Each row was made from one path, in order. Every step used is in the known rows, and no mark comes twice. Write each row's path.
(in the rows, 128 means zero)
Known rows
C > P > G > N: [195 142 116 157 115 102 141 135 151 138 170 131 101 115 136  93 124 178
 104 135 152  92 157 130 134 174 133 174  81 128 167 100 136 137 202  62
 110 112 137 104 156 114  97 144 163]
W > S > L > G: [113 126  80 106 147  65 129 115 132 114 154 150 119 149 139  70  97 171
  70 121 161  89 122 143 130 141 117 136 125 141 159 137 152 149  32 130
 113 133 112 111 159 127 147 150 164]
D > Z > P: [152 101 104 124 137 117 124 109 128 124 138 141 124 132 155  98 129 152
 101 127 147  97 119 114 120 131 146 134 118 118 147 123 110 150  97 105
  88 107 103 141 148 125  99 135 170]
C > X > F > P: [141 154  76 141 127 145 137 107 132 133 157 105  99 137 136  94 120 171
 104 175 154  74 139 119 146 151 137  92  65 145 133  55 129 162 100 107
 126 135 135  91 155 116  91 154 152]
C > J > Z > D: [180  99  80 153 139 216 116 115 151 128 135 119 108 138 164  90 128 155
 130 145 153  84 133 144 150 145 130 140 100 140 161  72 127 134 156  79
  92 135 122  94 167 115  87 118 131]
K > R > D: [116 103 102 121 133  96 144 121 155 134 137 137 119 131 139  83 111 164
 134 124 152  95 137 131 139 151 142 172  59 168 146 108 133 135 121 133
 136 122  84 115 149 113 149 122 154]
P > B > D > Z > J: [152  86 121  58 127 110 115 116 147 135 134 119 109 132 139  95 118 175
 134 127 156  81 110 133 146 130 124 137 156 162 174  86 121 139 136 105
  85 125  98 172 155 121 110 118 154]
Z > J: [152 103 102 115 120 175 140 140 140 109 161 136 114 127 140 124 134 176
 112 112 158  90 137 133 158 146 132 120 103 153 168 116 121 145 150  97
  94 120 111 116 152 114 112 133 152]
R > K: [141 107 107 126 108 143 142 127 169 117 171 114 126 124 143 109 121 174
 103  92 151  81 138 123 155 125 139 159  82 169 152 125 123 141 149 108
 130 119 115 104 157 118 133 134 141]
C > X > F > P > L: [143 153  65 144 143 117 126 113 132 136 154  99  90 129 130  79 113 178
  92 184 155  67 135 120 152 147 122  93  61 155 121  41 121 159  88 133
 128 144 143 113 153 115  84 133 144]
P > B > D: [152 112 104  79 129 105 127 121 168 139 140 109 113 130 131  43 116 199
 130 106 155  78 119 127 141 119 111 158 128 179 161  92 127 138 105  94
 124 138 122 143 161 105 121 133 149]
J > Z > P > B: [175  84  99 137 140 142 134 108 144 113 112 118 123 146 142  94 140 184
 100 118 152  86 135 130 150 120 135 139 124 149 164  89 109 140  72  76
  86 130 115 137 151 122 119 112 133]
P > L: [154 122  88 135 146 107 132 139 149 132 158 130 109 117 138  68 119 191
  98 114 155  81 128 128 139 130 116 155  89 157 140  96 125 143 103 128
 117 133 122 130 151 113 111 125 146]
F > P: [150 120  90 128 127 160 148 120 160 139 157 121 112 130 134  92 126 184
  97 131 153  75 129 120 125 147 129 128  75 139 139  98 117 149  97 103
 138 137 120 105 150 110  87 148 156]
J > Z > P > C: [177  99  86 156 130 145 134 105 140 107 127 115 119 140 163 105 135 166
  71 116 148 101 133 160 152 149 131 142  88 151 142 134 125 149 117 118
  79 110 124 125 149 124 109 119 133]
D > Z > J: [157  98 117 111 130 145 129 126 130 124 153 144 113 126 149 133 124 158
 105 129 156  91 123 133 138 148 142 128 119 135 164 104 121 147 154 116
  78 113  93 138 150 132 114 129 162]
G > L: [145 124 111 142 137 122 146 113 149 137 157 139 115 120 142  87 125 176
 109 105 152 100 133 121 145 151 133 137 104 156 162 125 129 149 147  65
 104 125 114 112 169 138 137 141 146]
F > P > C > J > Z > D: [192  92  71 160 136 208 133 104 170 136 141  93  93 145 166 102 120 160
  85 163 149  74 138 165 145 169 111 123  57 137 137  80 120 140 154  90
 100 132 142 105 158 113  53 117 122]
G > N: [169 137 124 121 124 131 131 118 143 136 168 135 122 115 139  71 130 189
 103 115 152  87 134 124 133 168 136 155  82 150 164 123 140 147 141  68
 107 117 120 110 158 141 105 158 152]
Z > P: [150 110  93 125 132 157 135 119 138 112 146 138 127 132 147  92 138 169
 104 110 150  95 132 114 139 128 136 125 103 136 152 131 111 148  86  85
 106 117 121 120 150 114  95 140 161]
X > F > P > G > L > Y: [125 133  92 116 130  67 157 108 141 145 151 148  85 126 126 114 139 164
  91 134 148  89 156 144 165 156 117 135 112 130 147 115 107 158  99 121
 135 136 129 115 162 123 162 144 163]
X > F: [149 132  85 123 130 129 132 125 138 121 158 134 106 129 137  95 124 168
 108 120 152  84 150 132 154 126 136 135 108 165 146 107 133 155 135 118
 130 120 120 107 156 117 139 146 152]
D > Z > P > G > L: [157 111 114 137 135  60 129 107 130 130 125 154 110 127 156 125 128 150
  87 110 147 109 132 129 132 147 133 136 130 108 158 135 104 145 145  95
  66 103 107 147 161 133 136 126 167]
K > R: [139 118 106 141 146 116 145 124 138 144 142 146 111 131 145  84 118 182
  97 124 153 104 135 134 131 137 143 164  68 152 151 108 147 141 118 126
 134 123  95 111 147 114 131 132 165]
L > S: [148 129  85 121 133 110 141 129 152 149 149 146 123 130 145  68 123 163
  97 118 153  96 123 133 145 141 151 171 115 128 137 100 138 150  90 108
 130 124 121 102 162 117 147 137 167]
W > S > L: [131 122  86 140 156 103 135 129 142 115 156 135 122 149 138  80 107 174
  74 119 158  88 129 128 130 119 117 117 106 154 158 140 141 145  69  89
 115 121 109 118 161 136 129 150 154]
Z > D: [138 108  90 108 150 160 119 127 162 115 154 126 117 132 151  86 130 167
 130 110 151  93 135 135 142 142 124 145  94 142 149 112 115 139 131  87
 108 120 114 116 161 111  88 143 151]
X > F > P > B > D > Z > J: [147  92  99  48 124 120 115 102 141 136 130 106  93 145 127 117 119 161
 119 163 155  63 125 127 154 128 121  96 155 174 157  72 104 151 118 116
 120 126 111 168 152 122  93 125 154]
F > P > G: [160 121  85 132 116 120 153 139 168 131 153 126  97 129 133 106 123 188
  86 122 155  77 142 146 125 155 112 151  80 121 138  99 113 145 117 128
 125 130 126 102 148  93 116 141 162]
D > Z: [158 116 111 131 141 104 130 113 143 134 153 143 115 122 150  92 114 166
 106 124 151  90 121 125 115 137 144 163 105 129 148 101 129 148 122 127
 100 120  97 131 154 130 128 138 164]
J > Z > D: [156  94  91 131 144 175 110 117 154 112 127 119 117 137 158  89 135 161
 133 123 152  96 131 152 151 149 137 155 102 150 154 102 121 138 133 106
  97 127 103 111 165 121 108 123 138]
J > Z > P > G > L > S: [164 111  84 149 126  80 134 111 129 140  96 157 118 141 158 106 143 141
  80 119 150 116 133 151 171 160 152 155 146 118 153 124 117 145  97  93
  83 117 122 111 172 134 171 103 153]
R > D > Z > P: [128  91 104 107 124  99 125 104 145 114 132 133 133 133 150  96 123 136
 142 128 145  89 120 113 129 143 146 140 104 138 142 127  96 143 102 117
  90 107  95 149 152 127 114 126 159]
K > R > D > Z > P > C: [130  89 108 127 145  41 132  95 148 128 124 131 117 144 162 107 106 136
  94 140 143 106 129 140 127 151 142 162  60 144 127 142 117 140 122 150
  95  88  88 160 140 128 117 109 159]
S > L > G > N: [140 141 109  95 127 101 116 108 103 127 170 142 120 129 135  57 117 186
  88 130 158  83 138 142 135 190 121 148 101 152 172 159 150 149  73  79
  91 129 124 123 160 154 135 153 147]
C > P > H: [172 112  93 193 150 142 137 143 163 118 162 132 104 123 138 104 122 181
 110 135 151  85 134 115 146 128 130 159 100 124 164  59 126 135 155  85
 124 128 136 107 154  77  99 129 152]
J > Z > P: [166  99  91 148 126 166 127 109 121 115 116 130 128 138 155  99 145 164
 102 123 150  97 132 133 146 136 145 137 113 146 156 121 117 145  98 104
  92 124 110 111 154 122 114 122 145]
F > P > C: [160 118  90 137 131 130 158 118 175 134 167 108 103 130 142  97 117 188
  67 126 151  76 136 149 126 157 113 136  49 142 126 115 124 152 115 126
 126 122 135 118 146 111  89 145 144]
X > F > P > G > N: [178 149  99 117 112 105 134 117 145 139 156 129  91 128 127 107 130 183
  85 144 152  71 163 145 142 174 120 140  82 143 143 113 122 155 147 102
 131 114 137 101 153 122 115 157 158]
X > F > P > Z: [155 117  96 120 147 138 136 117 154 129 142 117  98 129 140 121 129 173
  98 134 151  52 146 135 148 146 135 136  97 147 125  68 114 155  94 140
 138 132 118 122 151 120 112 136 151]
N > G > L > S: [149 124  83 120 126  83 133 130 146 175 137 153 111 130 141  65 132 146
 105 112 154 102 131 126 149 170 162 172 136 122 169  98 123 144 107  76
 110 115 139 105 180 112 172 139 153]

Which path is each row?
[142 131  96 130 137 101 147 115 148 158 145 155 121 128 145  71 124 155
  97 116 152 105 124 121 158 155 154 153 124 134 149 119 137 151 111  66
 116 122 117 107 175 139 158 134 160]	G > L > S
[118  79 120 106 133  98 132 120 136 125 130 147 113 136 146 135 110 139
 134 145 155  97 131 134 142 158 153 148  83 156 154 103 122 136 153 145
  97 108  64 146 146 130 140 106 161]	K > R > D > Z > J
[130 116  80  95 136  86 121 117 125 116 141 150 117 126 141  63 124 173
  93 123 152  90 119 129 148 145 120 150 115 130 142 106 111 147  32 149
 100 135 132 137 144 103  99 122 162]	Z > P > L > G
[147 102  97  71 130 117 118 113 153 122 126 106 123 139 136  55 130 184
 125 107 150  86 117 114 147 112 116 131 140 168 163 108 108 139  78  75
 109 128 127 152 156 106  93 133 152]	Z > P > B > D
[148 130  80 120 127 153 138 117 146 130 159 123 100 137 129 104 129 170
  99 145 151  72 152 124 143 134 130 115  92 157 132  97 117 158 105 114
 151 130 126 100 151 115 110 151 152]	X > F > P
[153 141 120  86 114  98 129 103 134 139 168 152 120 117 139  56 119 184
 104 120 155  88 126 139 133 190 138 178  98 135 165 122 148 149 106 109
 102 131 123 105 155 135 120 158 162]	L > G > N
[137 122  76  99 132  92 139 116 148 142 157 137 100 125 128  60 112 187
  84 148 157  70 118 135 133 163 112 156  84 132 132  81 118 149  36 165
 134 158 130 120 144 104  97 129 156]	F > P > L > G
[138 113  75  69 139  54  92 107 124 159 107 140 124 132 156  35 121 132
 103 149 146  97  91 119 144 127 138 156 157 137 125 105 115 145  43 141
 111 119 118 166 160 122  99 112 179]	B > D > Z > P > L > S
[153 150  70 147 132 116 128 100 125 103 153 103 106 142 158 102 120 157
  77 145 148  99 144 139 163 143 130  91  69 150 132 100 132 163 125 105
  85 101 152 118 153 117  99 142 143]	Z > P > C > X > F
[155  93 103 148 134  84 140  94 141 138 132 133 108 141 168 104  98 132
  91 157 143  96 132 137 126 153 137 141  52 139 135 109 127 137 146 119
  88  99 106 147 142 123  98 102 152]	K > R > D > Z > P > C > J
[142 107 101  83 124 108 104  98 128 134 121 128 126 130 157  68 127 147
 125 129 146  97 101 115 124 127 137 136 141 146 150 127 116 145 102 119
  99 115 105 153 158 120  90 137 173]	B > D > Z > P
[169 134  68 167 127 128 122  91 114 101 127  95 106 147 166 109 127 155
  75 156 148 101 142 155 173 153 141 105  77 159 135  88 135 160 129 123
  72 110 141 114 155 130 121 125 127]	J > Z > P > C > X > F
[139 100  91  97 164 154 115 114 167 110 133 105  96 139 149 124 134 157
 122 136 149  57 147 145 158 149 131 128  95 136 122  74  99 148  99 120
 128 125 117 129 157 113  72 134 150]	X > F > P > Z > D
[146 125  92 120 132 168 132 118 132 109 142  99  91 133 146 156 132 166
 107 165 158  57 140 136 172 173 142  86  84 138 139  26 114 158 115 119
  93 132 125 121 152 122  85 130 147]	C > X > F > P > Z > J
[192 111  93 157 136 134 136 102 136 130 155 130 107 132 170 101 110 151
  68 144 144  89 128 133 121 139 128 123  88 115 141 105 124 149 147  98
  70 103 135 138 147 123  78 123 151]	D > Z > P > C > J
[146 141  74 171 142 134 128 117 147 119 152 108  90 135 137 107 122 183
  99 172 153  71 134 126 154 142 124 100  77 129 140  34 121 155  98 111
 123 136 146  97 157  86 102 147 145]	C > X > F > P > H
[158 142  84 149 139  78 119  89 115 114 146 112 103 141 168 108 113 142
  73 160 145 100 135 134 144 145 142  98  85 131 127  95 129 164 126 123
  70  94 133 141 152 134 103 135 152]	D > Z > P > C > X > F
[170  95 114 144 141 174 140 143 144 107 153 121 105 122 148 150 132 167
 117 127 156  72 146 124 164 157 147 140 106 132 162  58 120 138 177  92
  96 125 114 131 150 110  87 113 152]	C > P > Z > J
[160 104 104 117 139 132 156 120 177 141 153 110 107 136 122  84 120 207
  95 131 155  64 133 119 127 129 117 133  84 141 146  74 110 145  68  79
 130 145 125 128 147 107  91 135 145]	F > P > B
[191  94  86 117 118 175 119 101 139 143 109 105 113 143 149  60 127 176
 123 141 151  77 114 126 154 117 119 126 147 169 178  65 120 132 101  60
  92 144 137 132 160 110  89 106 130]	C > J > Z > P > B > D
[184 140 118 125 111  90 136 134 150 134 160 139 107 114 140  88 127 192
  95 109 155  90 144 153 134 174 122 177  85 133 162 122 136 142 162  92
  97 112 128 110 158 121 130 151 158]	P > G > N
[168 104  99 162 122 111 133 112 130 120 107 141 112 134 154 124 143 160
  94 105 150 111 140 147 159 158 131 142 126 136 167 130 111 142 141  95
  71 120 116 117 166 130 155 113 143]	J > Z > P > G > L
[129 109  88  50 133  40  92  94 116 138 120 146 115 125 152  40 110 147
 112 143 149  92  88 130 133 143 119 160 156 141 140 104 114 144  45 183
  94 135 115 169 151 116  94 120 174]	B > D > Z > P > L > G
[179 136 113 122 110 111 142 128 158 145 157 127 102 121 132  97 129 195
  82 130 154  75 142 143 124 185 116 159  70 125 151 115 121 145 134  91
 117 123 134 104 152 120  94 156 160]	F > P > G > N
[167  90 117 115 153  89 129 107 141 127 130 130 120 140 144  92 124 174
 100 125 149  86 125 114 124 111 137 136 129 122 154  98 103 144  71  81
  81 114 109 166 146 126 102 121 160]	D > Z > P > B
[134  97 113 122 120  36 132 106 149 119 121 145 117 128 152 123 122 133
 128 115 146 100 133 127 138 162 132 145 119 127 154 135  91 140 145 103
  67 103  97 150 164 132 154 115 156]	R > D > Z > P > G > L
[153  81 114  59 126 131 123 109 156 148 129 108 102 139 131  98 120 176
 119 154 156  68 107 127 137 140 117 113 141 155 162  79 104 142 107 105
 102 135 104 170 151 120  76 123 157]	F > P > B > D > Z > J
[156 111  98  89 125  81 112  97 139 131 133 117 117 131 167  73 119 149
  92 120 143 100 107 141 127 140 120 141 118 154 136 145 123 146 125 140
  91  99 117 163 154 121  86 133 161]	B > D > Z > P > C
[189 106  82 170 119 208 133 111 120 125 126 132 118 138 159  99 135 158
  98 142 150  89 132 127 147 133 140 117 112 138 164  86 122 143 124  75
  84 134 126  98 155 118  94 117 139]	C > J > Z > P
[209 113  85 185 123 169 150 116 151 136 154 116  99 129 163  97 110 179
  73 132 152  84 138 169 147 154 121 149  72 154 150  82 151 145 174 110
  89 131 139 101 155 117 125 115 122]	P > C > J > Z
[158 142  84 159 127 129 154 108 164 135 171  87  99 132 150  87 109 188
  72 155 153  82 127 142 130 177 118 114  22 131 126  77 134 156 113 112
 106 131 144 108 151 114  77 149 141]	F > P > C > X
[152  97 100 102 136 176 135 129 142 111 141 118  95 134 139 163 139 167
 104 139 156  52 151 142 170 154 135 105 107 148 139  72 105 154 118 132
 116 126 114 131 148 119  96 126 150]	X > F > P > Z > J
[177 113 106 152 146 129 151 129 165 134 162 114 107 133 126  85 115 190
 113 133 153  79 149 108 138 122 133 152  99 142 164  61 125 137 137  54
 123 134 131 125 149 103  99 126 150]	C > P > B
[162 130  80 130 130 127 148 113 162 128 167 108  93 138 137 108 117 173
  67 138 149  74 156 152 144 148 117 119  66 161 116 115 126 162 132 134
 139 116 139 116 147 114 104 146 142]	X > F > P > C
[163  87  94  93 126 137 113 103 142 126 100 105 123 144 144  58 137 178
 123 118 151  89 115 132 155 118 126 144 150 178 168  94 112 136  77  93
  96 136 117 149 159 114 109 112 137]	J > Z > P > B > D
[192 108  89 184 117 150 138 113 124 132 115 144 101 133 159 119 134 157
  90 127 150 102 140 142 159 152 124 125 121 128 174 101 116 139 165  63
  64 127 132 102 167 123 133 107 136]	C > J > Z > P > G > L
[127 156  64 110 132  83 122 102 124 136 158 119  87 132 132  67 104 174
  90 190 157  69 127 135 153 166 122 117  77 140 125  36 128 161  44 169
 125 157 145 110 150 107 100 133 151]	C > X > F > P > L > G
[158 160  78 152 130  99 136 108 140 118 168 100  96 133 152  97 106 172
  85 142 153  91 147 155 158 151 127 119  57 160 132  78 149 162 158 123
  99 112 145 108 158 120 130 146 138]	P > C > X > F
[102  89  99  83 147   4 114  94 120 134 111 160 116 135 149  70  99 136
 114 160 148  97 113 132 133 155 142 178  95 136 131 105 115 137  37 197
 100 123  82 167 137 119 129  93 170]	K > R > D > Z > P > L > G
[148 126  75 122 149  82 130 138 149 153 148 145 116 124 140  52 118 171
  91 129 154  86 119 130 152 136 134 171 106 137 127  82 130 147  65 129
 132 133 128 122 157 117 131 116 161]	P > L > S
[157 129 109 143 126  79 148 134 153 130 149 147 101 117 142 107 124 180
 100  93 154 101 146 145 143 158 119 157 105 137 161 121 125 144 165  93
  93 123 120 113 167 121 164 133 152]	P > G > L
